In the rows, 128 means zero.
Known rows, with every step that occurs:
fuzu, mobuf, sodup, dagi, gilal: [118 133 119  56 141 154 162  93 159 139 151 183  92 103 110 102 110  73
 106 135  97 123  84 152  94 158]
fuzu, mobuf, deza: [111 127 135  96 166 157 153 125 174 106 135 134 106 109 145 106 140 114
 177 161  78  96  66 119 113 202]
fuzu, mobuf: [127 126 130  86 149 158 161 106 150 105 130 155 127 125 145 128 134  92
 174 145  94 101  85 141 114 178]
gilal, dagi: [136 115 122  58 105 150 158  86 146  96 107 136  92 112 124 121 144  75
 137 109  84 138  97 146 126 157]
lekudi, dagi: [131 139 111  59 120 147 159 127 154 124 118 162 136  95 160 144 131  66
 126 131  89 106 103 129  93 167]
sodup, mobuf, dagi, lekudi: [152  99 127  78 119 200 136  94 118 165 130 187 158  65 151 173 158  83
 136  99  96 101  93 182 128 185]
fuzu, mobuf, sodup, dagi, deza: [ 85 150 110  78 183 166 180 112 168 153 164 139 107  81 100 125 108  89
 127 137  97 129  76 133 109 148]
fuzu, mobuf, sodup: [112 130 108  83 164 159 163 102 149 115 155 170 134 122 135 129 126  79
 153 155 106 123  73 143 106 153]
deza, mobuf: [132 151 143  71 145 164 135 139 155  96 110 148 138 119 162 133 141  82
 148 112 107 133  98 130 113 158]
sodup, mobuf: [144 115 132  74 142 174 142 103 124 138 116 162 132  86 128 138 169  84
 157 131  91 108 100 147 114 177]
lekudi, deza, mobuf, sodup, dagi, gilal: [110 161 143  61 156 158 137 127 182 118 108 162  96  99 128 102 122  82
  97 122 107 157  91 131  90 132]
dagi, deza, mobuf: [123 154 126  77 162 165 144 165 175 118 120 125 137 112 148 136 120  81
 151 106  98 136  82 118 120 143]
fuzu, mobuf, dagi, lekudi, deza: [128 116 136 110 142 184 156  96 164 121 126 165 146 107 169 159 122 109
 167 130  99  96  73 166 124 183]
sodup, dagi, lekudi, deza: [107 141 174  75 134 174 133 104 154 136 104 140 115  76 156 141 160 101
 121 139  96 116 103 154 118 187]
dagi, lekudi, deza, mobuf: [127 150 155  91 153 177 111 136 166 100  91 152 154 111 186 143 145  82
 156 133 101 125  83 143 119 165]
sodup, dagi, lekudi, deza, mobuf: [107 167 173  82 156 182 117 121 166 113  87 143 129  77 166 134 150  90
 131 123 101 126 102 148 114 174]
lekudi, deza, mobuf: [120 155 155  92 162 163 135 139 171  87  89 135 130 121 161 127 145  98
 165 130 106 134  91 120 107 154]
lekudi, dagi, sodup: [135 131 120  25 105 142 137 119 145 146 105 166 134  79 153 134 132  78
 136 144  97 125 112 144  91 168]
fuzu, mobuf, sodup, dagi: [ 92 147 126  75 167 166 170  87 148 129 154 160 108  88 113 119 129  88
 127 144 105 124  93 147 102 163]
gilal, dagi, mobuf, sodup: [100 102 121  68 122 156 166  66 146 124 108 144  91 107 109 108 150  60
 103  97  99 155  69 156  88 132]
sodup, dagi, lekudi: [119 135 162  55 117 177 134 104 138 146 122 154 124  76 156 146 157  86
 108 120  96 113 110 165 122 189]
gilal, dagi, mobuf: [117  96 142  68 109 157 165  70 148 114  84 132  82 109 120 108 159  72
 122  87  86 131  82 153  96 157]
sodup, mobuf, fuzu: [130  88 114  95 157 176 153 112 129 136 110 161 122  75 127 127 174  93
 164 147  97  83  94 132 123 166]
deza, mobuf, dagi, lekudi: [142 135 135  77 118 191 129 128 150 120 123 173 168  98 184 166 129  84
 131  80 111 126  93 168 128 164]
gilal, dagi, sodup, mobuf: [149  96 117  35 110 162 126  58 120 140  83 158  96  64  90 107 165  78
 162 125  81 140 107 168 119 166]
dagi, sodup: [138 117 152  36 107 152 131 112 139 139 110 150 124 101 145 129 153 103
 150 143 110 139 109 154 115 171]
dagi, sodup, mobuf: [147 106 141  42 128 171 119  93 117 161 102 168 129  71 119 125 172  92
 166 145  98 126 110 162 111 178]
lekudi, dagi, sodup, mobuf, deza: [128 120 111  43 145 159 117 120 150 166  99 162 121  30 129 106 155  90
 156 165  73 106  92 131  85 201]

Rows:
[144 108 144  41  92 165 149 106 142 148 124 157 129  93 144 148 139 119
 139 107 118 138 110 168 120 167]
mobuf, dagi, sodup
[119 124 123  93 159 168 147 148 159  91 104 147 132 108 162 122 145  92
 158 131 111 109  93 117 124 147]
deza, mobuf, fuzu
[121 142  97  62 137 148 169 152 174 149 131 141 137  87 145 149 108  65
 127 125  79 110  88 116  99 151]
lekudi, dagi, deza
[ 93 145 153  76 147 173 137 102 153 145 128 156 123  74 146 143 151  91
 103 148 108 138  91 158 109 161]
mobuf, sodup, dagi, lekudi, deza
[102 168 145  67 166 171 153 150 175 133 118 119 113  76 125 128 125  91
 125  98  96 135 101 122 117 151]
sodup, dagi, deza, mobuf
[126 116 139  81 162 172 134 125 148 139 119 142 112  69 127 114 176 106
 159 146  76 102  79 126 112 201]
sodup, mobuf, deza
[ 85 176 149  81 177 167 144 122 171 109 110 144 113  84 130 118 141  95
 117 130 116 157  98 128  97 137]
lekudi, deza, mobuf, sodup, dagi
[ 95 121 135  78 144 153 157 130 179 143 101 132 107  75 155 106 148  83
 118 125  75  97  69 116  61 193]
lekudi, dagi, mobuf, deza
[137 128 158  37  99 153 151 114 156 138 119 159  82 100 128 115 136  85
  92 107  91 120 111 146 105 174]
sodup, dagi, gilal
[134 116 125  90 133 172 180  99 152 116 144 162 129 114 145 148 120 108
 161 110 102 102  87 156 120 175]
fuzu, mobuf, dagi
[104 161 133  89 175 161 138 136 172  96 114 151 139 119 151 126 137  87
 146 140 118 157  80 122 100 129]
lekudi, deza, mobuf, sodup
[139 109 129  60 118 167 158  88 144 136 131 168 128  97 136 135 121 120
 168 123 111 120  95 171 118 174]
fuzu, mobuf, dagi, sodup
[120 156 132  40 136 161 138 128 165 128 128 177 104  97 127 107 120  64
  81 104 108 154  98 143  93 137]
deza, mobuf, sodup, dagi, gilal
[138 108 131  28  89 146 137  78 141 117  91 139  89  95 117 110 145  87
 145 122  92 156 105 163 123 160]
gilal, dagi, sodup
[130 139 155  66 130 172 134 123 167 117  88 148 132  93 152 135 133 125
 163 110 123 152 104 150 112 150]
lekudi, deza, mobuf, dagi, sodup
[ 88 147 137  95 175 177 145  84 157 136 134 166 124  79 137 130 135  91
 133 165 101 119  76 158 107 170]
fuzu, mobuf, sodup, dagi, lekudi, deza
[133  94  88  55 142 163 137 107 131 164  91 181 133  35 126 121 155  78
 160 165  92  85 105 137  95 165]
lekudi, dagi, sodup, mobuf, fuzu
[127 124 158  85 130 167 127 120 156 123 105 149 143 111 177 151 155  94
 148 149  96 118  85 152 121 178]
dagi, lekudi, deza
[109 144 110  84 146 166 120  96 165  90  94 157 130 102 148 125 131  54
 133 122  97 166  69 152 118 128]
gilal, dagi, lekudi, deza, mobuf, sodup
[162 102 133  51  81 160 164 122 158 136 135 174 114 123 148 144 118  93
 108  85 100 121  94 158 115 161]
mobuf, dagi, gilal
[161 125 131  56 104 168 147 139 169 115 119 177 126 124 158 135 109  81
 117  69 106 132  95 149 111 148]
deza, mobuf, dagi, gilal
[115 155 119  70 156 166 137 137 155 104 133 164 146 115 152 133 134  70
 131 123 118 155  87 134 104 131]
deza, mobuf, sodup
[172  90 121  58 102 177 154 103 138 158 127 191 118  92 125 139 138  84
 123  86  92 106  95 165 111 167]
sodup, mobuf, dagi, gilal
[109 118  87  90 158 160 164 137 180  94  96 113  98  94 119 107 116  74
 152 105  86 129  76 111 139 120]
gilal, dagi, deza, mobuf, fuzu
